Each row comes from the steps of one path. Every step used is in the known rows, and no mark comes twice. Write the path behind each row, first mark first.
Known rows
ludo, nelo, posi: [ -2.8  29.6  28.7   9.3 -17.1  18.2   0.4 -14.7  23.3  -2.0  14.7 -11.3
  37.3 -11.5  10.9 -18.8  16.5   0.8   9.7 -20.8 -12.9 -43.6 -34.6   5.1
 -42.9]
nelo, posi: [-12.2  30.0  42.1 -10.2  -7.4  30.1   2.3 -23.8  29.3   1.0  20.4 -26.7
  12.3  -0.9  -2.6  -9.7   5.5  -5.4   1.9 -19.4   3.4 -39.8 -40.3  -8.8
 -59.3]
posi, torusek, tatobi: [ -0.5  41.1  21.2  -6.7 -11.8  15.8   4.2   7.5  49.1  -3.6   2.5 -28.9
  21.6 -12.6  25.6  20.1  22.0 -32.4  -1.1   1.7 -19.1  -6.6 -21.7  -9.9
 -63.8]
tatobi, nelo, maron, torusek, ludo, tidodof: [ 16.1  25.4  59.9  -3.4   0.5  -7.3  40.7 -10.4 -28.1 -28.7   6.0 -11.5
  29.1   5.6  17.8 -39.2  -9.3   1.7  11.4   9.0  -7.3  13.2 -22.9   4.2
  15.9]
ludo, nelo, maron, torusek, tatobi: [ 19.3  42.3  23.1  18.2 -30.0 -10.5  16.8  15.5  26.2 -23.2   1.9 -17.2
  42.1   3.4  42.4 -43.6  14.4 -16.5   7.1   4.7 -43.2  -1.9 -36.7  30.6
  -2.7]
nelo, posi, torusek, tatobi: [ -4.5  34.8  27.3  -8.0 -14.5  29.3  -3.9  14.1  35.9   8.1   8.2 -47.5
  24.8 -12.8   5.2  15.2  20.9 -30.2  -5.1  -7.3  -9.7 -32.0 -34.1 -15.4
 -74.9]
ludo, torusek: [  8.1  15.1  41.6  -2.9  -2.1   6.4   4.1 -30.0  30.4 -12.1   0.3 -13.7
  15.0  -0.2  32.2   8.4  10.1  -7.3  -4.4  -3.1 -12.1  -7.0 -25.1  -5.4
 -37.5]
posi, torusek, tatobi, nelo: [  1.2  38.3  30.9   3.8 -10.5  12.5  12.3   4.9  16.6  -8.3   5.8 -25.4
  34.4 -21.6  33.3  25.4  25.6 -26.9   2.0   6.1  -1.2 -17.3 -32.2 -24.0
 -47.6]
kobi, ludo, tidodof: [  7.7  15.8  53.8  13.5   1.3  19.1  11.4 -26.3  41.9 -17.8  12.7  -8.6
  15.8  25.5  24.3  10.6  31.0 -14.2  -5.7 -26.8   7.7  18.3 -17.8 -28.1
 -31.9]
torusek, ludo, tidodof, tatobi, nelo: [ 11.6  26.2  52.4  -5.1 -10.7  29.0  36.7 -14.0  18.8 -32.5  -7.7 -19.1
  48.2 -12.9  18.0 -14.4  16.3  -3.3   3.2   6.0   2.8 -27.0 -29.4 -52.3
 -26.7]
nelo, maron: [ -7.6  39.4  41.9   1.0  -7.0  10.6   6.7 -15.4  23.3  -8.5  18.1 -14.1
   3.8  -6.5   9.0 -28.0  -1.5  -5.8   2.8  -7.2  -3.8  -2.2 -42.3   7.7
 -25.3]
posi, torusek: [ -9.1  36.3  21.6  -7.5   0.4  17.6  -0.6  -1.6  31.9   3.1  10.9  -5.6
   5.6 -12.5  20.9  14.8   5.4 -12.3  11.0 -10.6  -8.0   0.2 -15.2   6.9
 -55.4]
tidodof, ludo, kobi: [-13.2  24.6  33.0   3.4   1.1  18.6  16.2 -50.7  46.7 -30.3   7.7  -0.7
  -3.8 -23.2   7.4 -29.5 -30.8  -4.8   2.9  -3.3   3.1 -18.5  -4.2 -37.6
 -39.5]
tidodof, posi, torusek, ludo, nelo, maron: [  9.9  47.3  10.9 -15.1 -10.4  17.9 -18.0  14.1  13.2   0.5   4.1   4.0
  21.0 -47.6  30.6 -45.4   6.3  -5.5  13.0   4.7 -27.5   5.4   0.5  15.3
 -21.1]
tatobi, nelo, posi, torusek, ludo: [ -7.4  28.7  41.7 -19.2  -2.4  25.3   2.5 -11.9 -19.9   2.3  17.7 -21.7
  15.9 -35.3  -8.4  -5.5  -7.1  -7.0  14.7  -1.9  17.0 -24.9 -20.8 -21.7
 -50.8]
nelo, maron, torusek, tatobi: [ 10.5  42.2  37.2  -1.6 -19.9   0.7  20.9   5.5  31.1 -21.8   7.0 -30.8
  17.3  14.9  29.1 -33.4   5.4 -23.5   0.5   6.0 -28.3   2.8 -40.0  17.2
 -18.3]
tatobi, nelo, posi, torusek, ludo, kobi: [ -8.7  25.4  34.8   4.1   3.7  29.2  13.6 -25.0 -14.1  -6.7  19.0 -17.1
  20.7 -29.2 -24.2 -12.6 -31.1 -11.9   6.0  -3.5  19.5 -37.0 -13.5 -34.5
 -45.4]
posi, torusek, tatobi, nelo, maron: [  1.1  42.0  35.8  10.9 -12.6   6.1   8.9  18.3  -1.9  -6.2  12.0 -31.3
  29.7 -27.4  24.2   2.3  13.0 -26.5  -1.0  11.8   0.2  -7.2 -46.8 -10.8
 -23.2]
kobi, ludo, nelo, tatobi: [  7.9  30.6  49.9  22.9 -18.3  -3.5  -6.7 -33.9  26.3  -2.9  14.9  -1.5
  18.6  -1.1  31.7   3.9  27.0 -25.5   9.1 -42.7  -4.8   9.1 -20.0  -3.3
 -36.7]
torusek, tatobi, nelo, maron: [  0.9  42.7  50.1  10.6 -18.1   5.9  19.7  -8.8   9.1 -21.0  14.3 -33.9
  34.2 -14.6  22.1 -17.4  18.1 -20.4  -5.0  11.8   3.6 -19.5 -59.7 -18.2
 -18.1]
tatobi, nelo, maron, torusek, ludo: [  6.1  33.8  53.0 -12.4  -6.2  -3.8  26.4 -19.8 -24.6 -27.1  17.2  -6.2
   8.3  -7.6  15.9 -54.8 -22.2   0.7  19.1  12.2  -0.5   8.5 -28.0  10.8
   4.0]
torusek, tatobi: [ -1.2  40.2  35.7  -8.0 -16.6  14.8  15.1 -20.2  60.6 -17.9   4.9 -32.6
  25.1   2.1  24.6  -0.8  29.0 -26.8  -5.7   1.5 -15.9 -17.7 -35.2 -19.5
 -59.5]
posi, torusek, ludo, tidodof, tatobi, nelo, maron: [ 11.0  31.2  43.2   5.2  -8.7  24.4  21.6  27.5 -10.4 -15.5  -4.2 -21.9
  38.4 -33.2  10.9 -16.6  -0.8  -9.7   6.2  10.5   3.7  -2.7 -31.4 -29.4
  -5.9]
tatobi, nelo, posi, torusek, ludo, tidodof, maron: [  0.3  17.7  45.7 -15.0   8.2  22.9   8.5 -10.6 -21.2 -18.4  11.7 -34.9
  39.2 -38.3   0.5  13.4   9.9  -7.1  22.1   0.0   4.4 -21.6  -1.3 -41.8
 -31.0]

Write each row's path
[ -7.2  24.8  18.5  -1.3 -11.5  16.9 -17.9   6.3  12.0   3.2   6.4  -6.3
  16.4 -54.3  21.1 -15.9  -4.5   3.4  19.7 -14.0  -8.5 -25.1  -4.8  -4.4
 -45.9] : tidodof, ludo, nelo, posi, torusek
[-10.0  30.1  36.9   3.4  -2.1  27.0  -0.9   1.7 -14.1   9.1  21.4 -19.6
  21.7 -22.5   6.2  15.3   3.2  -5.4   8.6 -12.9  18.3 -37.5 -36.9 -12.3
 -48.0] : tatobi, nelo, posi, torusek
[ -7.2  32.7  33.4  -8.9   1.7  19.8  25.6 -56.3  43.5 -27.0  11.0  -6.1
   8.1  -7.3 -13.1 -33.5 -24.5 -14.0   2.6  -0.1  -3.7  -9.4  -6.9 -25.6
 -47.1] : torusek, ludo, kobi
[ 13.0  19.4  48.6  18.9 -12.8  40.7  11.9  -6.6  61.8 -26.0   2.7 -15.1
  25.8  18.3  28.6   4.0  31.5 -16.5  -9.3 -26.0   5.2  -2.4 -28.4 -48.5
 -35.2] : kobi, ludo, tidodof, tatobi
[ -0.3  21.5  39.8 -19.9   2.5  25.6   7.7  -0.6   8.7   5.9   3.1 -33.3
  26.1 -14.0 -13.3   4.1   4.5 -10.7   5.8 -11.3  -7.0 -10.0  -6.6 -13.9
 -54.4] : nelo, posi, torusek, ludo, tidodof
[ 12.9  36.6  40.5   2.2 -16.4   3.7  31.4  -9.8  17.8 -28.9   5.6 -20.7
  36.4  12.1  45.4  -5.0  19.1 -18.6   4.8   8.9 -14.0 -20.2 -36.6 -10.6
 -27.6] : maron, torusek, tatobi, nelo
[ -4.1  28.8  26.6  -0.5 -13.7   2.7   2.3 -26.9  35.7 -21.1   2.7   7.2
  16.2 -38.1  40.4 -31.4   2.6   7.5  18.8  -4.3 -15.7 -11.0  -6.4 -10.1
 -29.3] : tidodof, ludo, nelo
[ 19.9  40.2  35.5   8.0  -6.8  22.8   9.0  35.3   2.7  -6.4  -4.6 -31.4
  51.7 -21.5  46.4   8.8  41.1 -23.6 -13.3  10.6 -11.6 -20.3 -32.2 -26.7
 -12.2] : ludo, tidodof, posi, torusek, tatobi, nelo, maron
[ 22.5  10.2  66.8  28.6 -16.7   1.9  -1.1 -15.0   0.9 -27.3  11.6 -34.7
  24.9  -4.4  38.9  -2.7  25.3 -31.7 -21.8   2.9  16.7  12.5 -49.0 -37.5
  -2.0] : kobi, ludo, torusek, tatobi, nelo, maron
[  6.6  23.1  34.9 -13.9 -10.2  47.1   8.9  21.7  27.3  -1.5  -8.0 -37.4
  34.7 -20.2  -8.5  -2.9   6.8 -11.7   1.5 -10.5  -8.5 -27.5 -17.8 -33.7
 -56.4] : nelo, posi, torusek, ludo, tidodof, tatobi
[ -7.0  36.0  27.0 -28.9   0.4  15.6   1.7 -15.5  25.3  -3.8   7.4  -9.9
   0.5 -26.2   5.7  -5.4  -8.0 -14.3  15.4   0.0  -8.8  13.7   0.1  -2.2
 -58.8] : posi, torusek, ludo
[  2.7  28.8  26.1 -14.1   4.6  12.3  26.5 -54.4  37.0 -52.3  12.0  -5.6
   6.8  -3.3   5.9 -38.4 -32.4 -11.0  24.8   6.9 -23.8   1.5  16.3 -16.6
 -25.5] : tidodof, maron, torusek, ludo, kobi
[ -3.5  31.6  30.8  10.8 -16.4  48.5  -1.6  21.8   5.2   2.9  10.7 -26.6
  32.5 -28.7  10.9   8.4   6.0  -5.9   6.3 -10.3  17.4 -57.2 -47.9 -33.3
 -51.6] : tidodof, tatobi, nelo, posi, torusek
[ 11.5   5.0  59.6  -5.0 -16.1   9.8   4.9 -21.7   0.6 -22.5  -3.3 -49.2
  30.7 -40.7  30.8  -3.5   8.0 -12.4 -12.5  11.1   9.6 -44.0 -36.8 -59.1
 -36.5] : tidodof, ludo, torusek, tatobi, nelo, posi
[ 21.0   8.5  51.5  10.4 -15.2  10.7  -4.2 -24.9  52.4 -24.6   2.7 -33.1
  17.8  11.7  41.3  16.6  34.8 -37.8 -22.0  -7.3  -3.2  13.9 -25.6 -37.9
 -43.2] : kobi, ludo, torusek, tatobi
[  9.4  20.6  59.6  -6.4 -14.7  41.9  28.3  -7.5   4.4 -20.0  -0.7 -35.4
  50.7 -15.4  -2.6 -17.5  13.8  -2.5  -1.0  -2.5  12.2 -53.6 -40.3 -57.6
 -35.0] : torusek, ludo, tidodof, tatobi, nelo, posi
[  2.4  23.7  44.6 -27.6   5.6  12.4  21.0 -42.3  35.5 -37.5   4.0 -23.1
  26.8 -14.3  12.5  -7.3  16.5  -8.6  18.6   2.3 -18.9   5.1   7.2 -33.2
 -32.7] : torusek, ludo, tidodof, maron
[ 12.5  33.0  23.2 -12.5 -15.0  -5.9  19.6 -21.6  22.7 -24.6   2.1  10.4
  25.5  -0.8  31.9 -46.9  -4.9   0.9  25.9  -0.5 -36.7   9.1  -0.1  26.2
 -22.5] : maron, torusek, ludo, nelo
[  4.4  32.1  38.4 -30.8  -4.8   5.0  22.7 -32.2  27.0 -25.1   6.9  -5.3
   2.7   6.6  18.1 -35.4 -12.7  -6.3  18.6   0.6 -20.2  12.5  -4.3  12.6
 -38.9] : maron, torusek, ludo
[ 14.8  23.8  31.9   5.5   6.5  41.3 -14.4   7.1  42.4  -2.0   5.1  -1.0
  14.2   4.9  47.2  24.9  37.5 -17.9  -8.1 -25.5  -1.8  15.4   6.5 -28.9
 -39.7] : kobi, ludo, tidodof, posi, torusek
[  0.9  38.4  45.1   0.9 -16.2  11.7  24.1 -22.7  26.3 -22.3   7.7 -27.9
  38.3  -7.4  31.8   6.3  27.8 -20.3  -4.4   7.9   1.6 -31.1 -45.9 -33.5
 -43.0] : torusek, tatobi, nelo
[ 18.1  39.6  21.7 -11.0  -5.0  32.0   5.1  23.4  54.6  -4.7 -14.1 -29.7
  44.0  -6.5  48.9  25.8  50.1 -29.7 -13.7  -1.1 -31.6 -18.4  -8.2 -27.9
 -52.2] : ludo, tidodof, posi, torusek, tatobi
[ 14.7  37.8  39.6 -14.5 -19.0 -21.5  18.2 -28.7   7.0 -11.6  -3.2  -3.3
  24.6  -4.5  27.7 -28.6  -2.2 -13.9  27.3 -16.2 -37.6   7.3  -2.8  28.5
 -29.1] : maron, torusek, ludo, nelo, tatobi
[ 10.2  39.3  41.1  16.5 -19.7  19.4  24.2  13.2   0.3 -28.0  10.7  -9.5
  24.7  -2.3  35.1 -39.1  -9.6   1.9  10.2   3.6  -1.5 -21.8 -56.2  -0.7
   4.9] : tidodof, tatobi, nelo, maron, torusek
[  5.1  15.2  49.6   8.7   4.6  20.5   3.9 -37.3  45.7 -36.9  17.7 -15.1
  18.6   8.2  30.2  16.1  33.1 -16.7   8.4 -21.3   2.3  17.3  -1.2 -41.0
 -25.0] : kobi, ludo, tidodof, maron
[ 20.5  19.0  53.3  -4.9 -14.9  32.0  36.6   4.6  -4.4 -27.7  -4.3 -29.9
  47.0   4.3  11.6 -29.1   1.6   1.8   7.7  -1.4  -2.2 -43.0 -32.4 -33.0
 -19.5] : maron, torusek, ludo, tidodof, tatobi, nelo, posi
[  1.9  29.9  33.1 -35.0  -1.2   7.0  15.7 -41.5  30.3 -43.6  12.2  -9.9
   3.1  -8.5  23.3 -31.9 -10.8  -6.6  33.5   6.9 -26.6  12.6   9.3  -1.9
 -31.3] : tidodof, maron, torusek, ludo
[ 10.2  25.7  23.6  24.2 -25.0  24.7 -20.8  15.5  35.4   2.6  13.8 -28.7
  36.9 -12.4  23.0   8.2  37.2 -33.3  -3.7 -22.3  -6.7  -8.0 -23.0 -17.0
 -54.2] : kobi, ludo, nelo, posi, torusek, tatobi
[ 23.8  17.8  45.0   8.4  -8.8   9.5  17.5 -14.8  51.8 -50.6   5.1 -31.2
  31.5  27.7  50.0  11.1  39.6 -33.5   4.9  -9.8 -24.1  23.3   0.1 -34.1
 -19.3] : kobi, ludo, tidodof, maron, torusek, tatobi
[  4.3  39.3  44.3 -14.6 -18.1 -12.2  10.9 -40.5  16.0  -4.8   0.5 -10.4
  28.2 -25.8  13.1 -19.8   8.7 -17.0  19.3 -17.5 -24.8  -2.3 -10.7   5.6
 -44.4] : torusek, ludo, nelo, tatobi
[ 14.5  11.4  56.4   6.7 -17.0  14.1   9.7 -15.7   1.0 -12.4   1.2 -52.2
  47.5  -9.4  24.2  14.0  26.3 -21.1 -17.5   4.5   4.4 -51.2 -54.3 -39.1
 -40.2] : ludo, torusek, tatobi, nelo, posi
[  0.7  40.4  11.9 -17.9   6.8  40.2  -0.1 -22.8  44.3 -10.9   3.9  -0.1
   5.2 -25.7   8.7 -21.9 -15.6 -17.1   0.8   1.9 -12.3 -13.3  16.1 -25.8
 -55.7] : tidodof, posi, torusek, ludo, kobi
[ 21.3  26.4  38.0 -15.9 -12.9  23.0  36.9  -0.7  40.8 -34.1 -14.4 -16.6
  31.4  12.9  24.9 -28.8   3.6  -5.9   8.8   0.7 -28.7  -5.1 -11.5 -14.8
 -26.3] : maron, torusek, ludo, tidodof, tatobi
